Each row was made from one small tree. The marks that hang from a mark follow it in brackets, in alphabetical order. Every link used is in the known rows. Write each row's tree.
Known rows:
T[D[L N]]: [  8.0 -12.1  -3.5  -5.1 -12.7   7.1  -4.9  -5.9 -24.5  15.9 -11.3  -4.5
   8.8   5.8  -9.5 -27.7   0.5  13.8   0.7   2.7 -13.4   3.3  -3.4]
N[L P]: [ 10.4   5.1 -18.4  19.9  10.1 -15.2 -16.6  36.3  -9.2 -11.7   0.0  -3.4
  -8.8   4.3   2.4  -5.5  18.5  32.0   8.3 -21.6 -10.5 -12.4 -69.3]
Y[L[T[D]] N[P]]: [-14.9  -1.6   0.7   7.5  17.5  -3.1  13.1   6.6   5.4  -4.3 -17.4 -36.4
 -29.0   1.8  19.8  27.8 -11.6   1.1   6.9  -3.2  18.9  19.0 -10.5]
L[T[D N]]: [  1.9 -20.5 -23.9 -10.2  -8.5   8.0  10.2  -4.8  -0.3   9.3  -4.4  -3.4
   3.6   1.3  25.5   9.2 -17.0 -12.5  10.0  24.0  15.2   6.8  32.8]
Y[L]: [ -8.9   5.5  -3.7  21.3   1.2   2.8  -2.9  21.6   2.0 -16.9   0.2  -1.9
 -23.4 -12.7  12.1 -10.6   1.2 -10.1  -7.4  12.2 -11.1 -10.1 -13.8]
P[T[N]]: [  7.4  12.8  -3.7  22.2  -3.8   7.9   3.3  -4.7  10.0   3.4   7.6  13.5
 -23.0  -3.0  14.0 -12.7  -8.0  -0.9  13.5  20.0 -17.0 -11.2  30.4]
T[D[Y] N]: [ 12.1 -38.0  -1.2 -19.3  -1.5  18.4   8.5  -4.8  -5.1  19.6  -3.7  16.1
   4.8   4.9   9.9  -1.2   7.4  -9.6  -5.4  37.7   0.4  -9.0  55.2]
N[L[T] P]: [  3.0  15.5 -28.5  10.5   9.1 -18.2 -10.1  26.5  -2.3 -15.1   2.7 -15.9
   3.5  -2.9   7.4  13.8  13.3  37.3   9.8 -31.2   6.3   5.9 -72.9]
T[D L[Y[N[P]]]]: [  4.6  -7.8   1.0  -6.3  26.8   7.9   4.2  11.2 -16.7  -1.6  -2.7   0.0
   1.8  12.1   7.0  17.2  -5.9   8.6  13.4  -6.5   3.7   0.7  22.7]
L[Y]: [ -5.6  -0.6 -24.6  -0.2  11.4   1.6   3.0  16.7  -6.7 -27.7  29.2  25.4
   3.3  -6.7   8.4   9.6  12.9  -8.3  -2.2 -13.0  -7.1  -1.9  -6.1]
P[T]: [  8.1  23.3 -14.7  24.9   4.5   9.5   6.9  -4.4   2.8 -17.7  21.6  11.5
 -38.3  -9.6   8.9  -7.8  -4.9  10.5   8.3   3.7 -16.9   4.0   0.0]
L[T Y[N]]: [-18.9  15.2 -23.0  11.1  17.6   6.2  10.9  -6.5  14.8 -28.9  28.6   8.7
   1.3  -5.4  12.8  34.6   0.9  -6.5   1.2 -30.0  -0.5  14.2 -13.4]
N[P T[D[L]]]: [ 10.1  -4.7  -3.3 -13.4  -3.9  -3.2  -4.2   0.0 -20.2  11.5 -20.8  -3.9
   1.2  15.9  -2.9  -9.8  15.5  23.3   5.0  -2.3   4.2  11.5 -49.0]
Y[D L]: [-11.3  -0.3   2.8  14.6  -5.3  -0.7  -8.6   8.8  13.9 -15.0 -12.5  -9.2
 -33.7 -10.2   5.0  -7.9 -20.1 -11.4  -2.1   6.2 -13.5  -1.6   0.6]
L[Y[D T]]: [-13.9  -2.6  -5.8   2.4   4.7  -2.6  -4.7  -9.3  23.9 -28.1  21.0  16.0
  -1.2  -0.2 -11.3  22.7 -15.9 -16.9  -8.9 -21.6   1.7   8.0  10.5]
Y[D N[L T]]: [ -3.1   5.9  -6.1  30.4  -6.6  -8.2 -19.2 -30.6  28.9  -7.9 -14.1   7.2
 -34.3  14.2  -9.1  -3.3  -3.6  22.5  11.3 -12.4 -32.5  -7.2 -61.7]
N[T]: [  3.0  11.1 -19.8   4.9  -6.8   1.6   3.4 -19.0   4.2 -11.0   8.8  32.4
 -22.7  -4.6   1.6  -1.3  21.9  -0.5  -8.1   6.0  -9.1   1.6 -34.2]
Y[D[P] L]: [ -4.9   7.4  10.2  -3.6  -6.6  -3.9   2.5  16.4   0.5  -4.8  -5.3 -20.6
 -12.0  -9.0   0.0 -14.6  -2.4 -15.6  -3.8   2.5   2.0   7.1 -12.2]
L[T[N] Y[D]]: [-16.2  -5.4 -20.4 -16.1  -4.3  -7.9  -0.9  -3.4  22.1  -5.4   4.8   7.0
  21.4  -2.6  12.1  23.2 -19.1 -10.9   5.8 -11.9   6.5   5.1  33.9]
Y[T[D[P] L N]]: [ 20.1  -9.0  21.2 -15.8 -10.1  15.0   7.3  -4.9 -16.9  29.2  -3.1  -7.8
  28.6   7.0  -2.0 -14.7 -10.9 -20.9   4.2  38.5  23.8  -4.2  45.6]
L[T Y[D[N P]]]: [-11.7   7.6 -13.4 -44.4  -9.2 -22.0  14.4 -20.7  -3.3  -0.6  22.6  -0.1
  31.5 -12.8 -15.9  14.3  16.7  -2.8  -9.2 -38.4  18.1  31.1   8.3]
Y[L N[P] T[D]]: [-10.8  -9.1  24.4  22.9  18.2  -1.8   9.3   2.3  14.1  -6.2 -13.7 -24.7
 -38.4  10.1   2.3  22.6 -12.7 -13.0  -2.3   1.9  13.9   2.8  -8.2]

Write each row's tree:
[ 14.2  12.3  23.6   7.2   6.1   2.7  -7.5   7.1   4.0  13.4 -11.1   8.3
   7.0   1.2  -7.5   2.0  -4.1  -3.1  -3.4   8.3   8.0 -20.0  16.8] : Y[T[L N[P]]]
[ 26.7 -11.8  10.3 -49.2  -7.6  18.4  15.0 -31.0 -28.1  26.7   2.1  12.6
  24.3  -1.1 -12.5 -12.9  35.0   9.3 -14.5  33.3  13.4  13.5  17.6] : N[T[D[P Y] L]]
[ -9.8   6.0  31.9  -5.7 -14.4 -18.9   5.0 -21.8  12.0   8.6  -3.9 -16.7
  -8.5 -11.2 -30.8  -9.3   4.7 -16.8 -23.2 -10.2  10.0   8.4  -0.1] : Y[D[N P] L T]
[ -1.9 -22.0  20.1  -8.2  -9.2  -1.3  15.5   8.2  -2.5  20.6  -8.6 -23.9
  14.7   3.1   4.5  -8.7  -4.0 -36.0  -1.7  34.9  27.9  -6.0  27.6] : Y[L T[D[P] N]]
[  0.3 -19.1  -4.4 -32.9   3.7 -11.0  -2.7  14.6 -32.6  11.0  -6.4  -4.1
  33.4  10.5 -12.8  -4.7  17.0  22.7  -0.4 -27.7   3.3   8.6  -4.3] : T[D[L[Y] N[P]]]
[  0.4  11.4 -11.0  -5.2   4.4  -8.9   4.7  14.6   5.1   6.5  -3.2   1.5
   2.6  -2.5  15.5  17.7   7.7   2.0   4.0  -7.7  16.8   0.5  -5.6] : L[T[N[P]]]
[ 11.1   9.4  17.9  16.0  -3.0  17.1  -9.6  -6.5   8.7   8.0  -3.1  15.3
  10.0  -1.1  -4.0  -6.7 -17.3 -13.5  -5.9  25.6  -3.7 -21.7  33.8] : Y[T[L N]]
[  7.2  -1.3  13.0 -31.3  -8.0  -0.3  -3.5  11.2 -10.7  15.8  -0.5   4.2
  41.0   0.7  -2.0 -14.5  -6.8 -13.4   8.0   4.5   3.9  -7.6  47.6] : T[L[Y[D[P]]] N]
[  2.2  29.0   5.4  24.2  20.7  19.0   1.1 -15.3   4.7 -16.9  22.4  11.2
 -13.7  -4.2   2.9   2.8 -15.4  10.5  16.1  -4.5 -26.6  -3.9  29.0] : P[T[L[Y[N]]]]
[ 24.6 -11.8   7.1 -24.6 -11.0  17.1   5.7  12.0 -31.7  33.4 -10.2  -4.6
  27.2   6.2  12.4 -27.6  -4.9 -14.5  13.0  42.5  12.0  -7.4  48.2] : T[D[P] L N]
[ -9.3  -1.2  13.1   8.4  -0.8   4.0 -13.0  13.9   7.4  -0.2   7.3   6.5
  50.2   8.4  -8.7  -1.4  -4.4  -8.6  -3.5 -12.0  -4.8 -19.7   1.3] : D[L[Y[T[N]]]]
[ -5.9  -3.7 -18.0  20.7   9.3 -10.9 -14.0  13.6   7.8 -32.2  27.4   8.5
  21.9   2.0  -8.9  10.4   4.8  11.1  -1.7 -25.1  -6.4 -12.9 -42.7] : N[L[Y[T]]]
[  0.8  16.0  -3.9 -14.9   3.2   5.3   0.6  35.2 -28.2  -6.5  23.8  -6.7
  53.2   0.9  -6.3 -18.5  25.1   2.5   0.1 -27.0  -1.7   4.8 -39.4] : D[L[Y] P]
[-18.1  12.6  35.5  34.1  12.4  -8.1  -2.8  -3.4  38.1 -12.0 -19.3 -20.5
 -47.3   4.2 -11.0  23.1 -21.1  -8.5  -5.0 -20.7   1.7  -0.6 -17.6] : Y[D L N[P] T]
[-11.6  -4.6   9.0   5.5 -15.4 -12.2  -7.6 -13.0  10.9   1.3 -16.5  -3.3
 -32.6 -12.6 -11.5 -14.2  -8.6  -5.2 -12.4   0.9 -16.0  -2.9  12.0] : Y[D[N] L]
[-11.4  -7.6   9.8  -5.5  -3.2   6.3   4.7  -0.6  15.8   9.9  -7.3  -5.8
  17.2 -17.2  11.3  11.0   9.9  -6.5 -20.3  21.7   8.9  -7.7  29.0] : D[Y[L[T[N]]]]
[ -6.1  25.5  36.1  33.0  10.5   5.6 -14.0  -1.8  25.8  -1.7 -16.5 -18.4
 -17.0  17.2 -22.2   7.2 -20.8  13.6   1.9 -38.3  -9.1   5.7 -47.8] : Y[D[L] N[P] T]
[ 13.6  15.6   1.7  -7.9 -15.4  -2.5  -5.1 -44.9  -8.0  12.6  -6.5  37.0
  -6.9 -10.7 -21.2 -17.0  22.0  11.6 -16.8  15.0 -16.1  -4.5   2.4] : D[N[T[L]]]
[  0.7  -5.5 -14.0  -1.0   6.9  11.6   0.8   7.8 -18.3  -8.9  13.8 -12.4
  16.2   6.4   7.1 -12.3 -16.6  18.9  20.2  -6.4 -11.3  10.2  15.6] : P[T[D[L[Y]]]]
[ 11.7 -35.4 -20.3   9.1 -10.6  -1.6 -14.3  18.8 -10.8  11.9 -13.7  -5.5
   6.1  15.4  16.6 -17.2 -11.1   7.9  20.1  27.5 -11.2 -22.8   1.6] : T[D N[L]]
[  5.9   9.0  -6.7 -16.3  -7.1 -24.9   5.5 -28.2  -3.9   8.1  -2.9  32.8
 -26.2  -2.9 -18.8   1.1  46.6  16.1 -17.5 -14.6  -0.8   4.9 -34.6] : D[N[P T]]
[-12.0 -16.6 -13.7 -12.1  -9.6  -8.4  10.8 -18.3  -5.0   3.7  -9.6 -18.1
 -10.6 -15.3   6.1   4.1  -5.5  -3.3  -9.0  15.1  14.5  15.4  22.5] : Y[L[T[D[N]]]]
